Each row was made from one path, in order. Every step used is in the known rows, and no mark comes twice. Write each row's path.
(in the rows, 128 means zero)
Known rows:
a, n, f: [ 78 128 115 136 122 109 122 128  81 163  99 134 151 115  63  59 195 159]
l, y, b, n, a: [144 118 113 116 151 171 134  79 117 176 155 137 150  95 159 141 117 188]
n, f: [ 61 133 134 128 128  98 122 163 100 140 143 149 133 132  93  91 183 203]
a, y, b: [174 152 132 129 136 153  79 125 152  79 129  92  96 127 127 146  87  68]
y, l: [131 160 149 151 124  75 158 158 137  70 130 132 128 167 155 120 135  99]
f, n, l: [ 77  77 137 120  95 137 144 167 123 183 148 161  95 127 146 164 130 143]
a, y, l: [133 149 144 158  95  76 139 136 164  38 102 109 122 163 136 139 102  46]
y, b: [173 166 137 123 163 151  99 146 127 110 156 116 102 130 147 126 119 120]
y, b, n, l: [ 87 122 120 150 127 154 151 129  99 207 122 132 133 137 144 185  96 134]
b, y, l: [119 118 136 145 106  72 167 148 129  40 106 125 113 183 153 154  82  85]
n, b: [141 148 145 151 147 153 121 138 118  96 210 137 133 120 110  83 134 179]
f, n, l, y: [146 131 147 114 118 124  92 151 151 149 135 158 108 102 147 157 128 110]
f, n, a: [115  62 129  88 113 155 142 125 131 153 187 162 108  94 160 118 153 206]
n, a: [115 102 125  93 120 148 134 112 117 132 186 142 124 110 154 119 121 167]
b, n, a: [ 99  91 120 108 126 148 152  94 105 170 161 146 145 104 152 139 128 209]
a, y: [119 116 143 117  89 104  79 134 160  49 119 103  93 127 106 154  94  65]
y, a, n: [168 127 111 103 126 129 142 108 127 136  84 105 142 123  97  66 169  52]
l, y: [172 170 157 103 140 101  65 149 152  86 142 142 113 106 138 131 135 112]
f, n, a, y, b: [175 118 121 121 131 177  97 105 155 107 144 104 100 108 141 140  94  97]

Write each row's path:
[124 127 129 160  96  97 162 100 156  76 103 112 143 150 145 144  96  78] : b, n, a, y, l
[ 71 129 117 156 141 121 127 128 102 170 102 130 154 123  89 122 164 210] : a, y, b, n, f
[ 89 150 121 152 159 118 123 132 100 184 111 143 160 116 101 113 177 225] : l, y, b, n, f
[118 141 107 126 132 114 131 120 112 167  84 127 167 118  69  51 202 131] : l, y, a, n, f
[175 137 119 124 133 175  91  99 150  97 143  93 107 117 137 141  78  78] : n, a, y, b
[115 112 106 125 101 149 160 115 112 193  95 118 139 139 111 121 120  38] : y, a, n, l
[131 124 133 167 117  96 173 133 127  41 132 125 129 178 142 133  80 103] : n, b, y, l
[129 139 130 139 163 137 129 126 109 159 119 127 134 121 141 157 136 189] : y, b, n
[159  98 101 101 114 126 146 100 122 115  66  99 132 135  94  88 133  42] : b, y, a, n
[ 71 136 119 152 154 122 137 138  90 187 117 142 156 125  99 112 180 237] : y, b, n, f
[ 88 116 117 153 114 154 141 117 112 193 107 121 130 136 134 194  79 108] : a, y, b, n, l
[156  78 119 100 130 142 173 141 162  88 141 125 117 159 131 119 118 125] : f, n, b, y, a
[155 158 133 137 171 134 108 119 124 156 112 128 139 109 143 158 133 174] : l, y, b, n
[145 160 144 119 123 119  85 143 141 135 135 144 120 116 142 157 107  83] : n, l, y
[197 157 138  85 149 114 125 149 184 101 126 126 132 139 144 109 154  82] : l, y, a
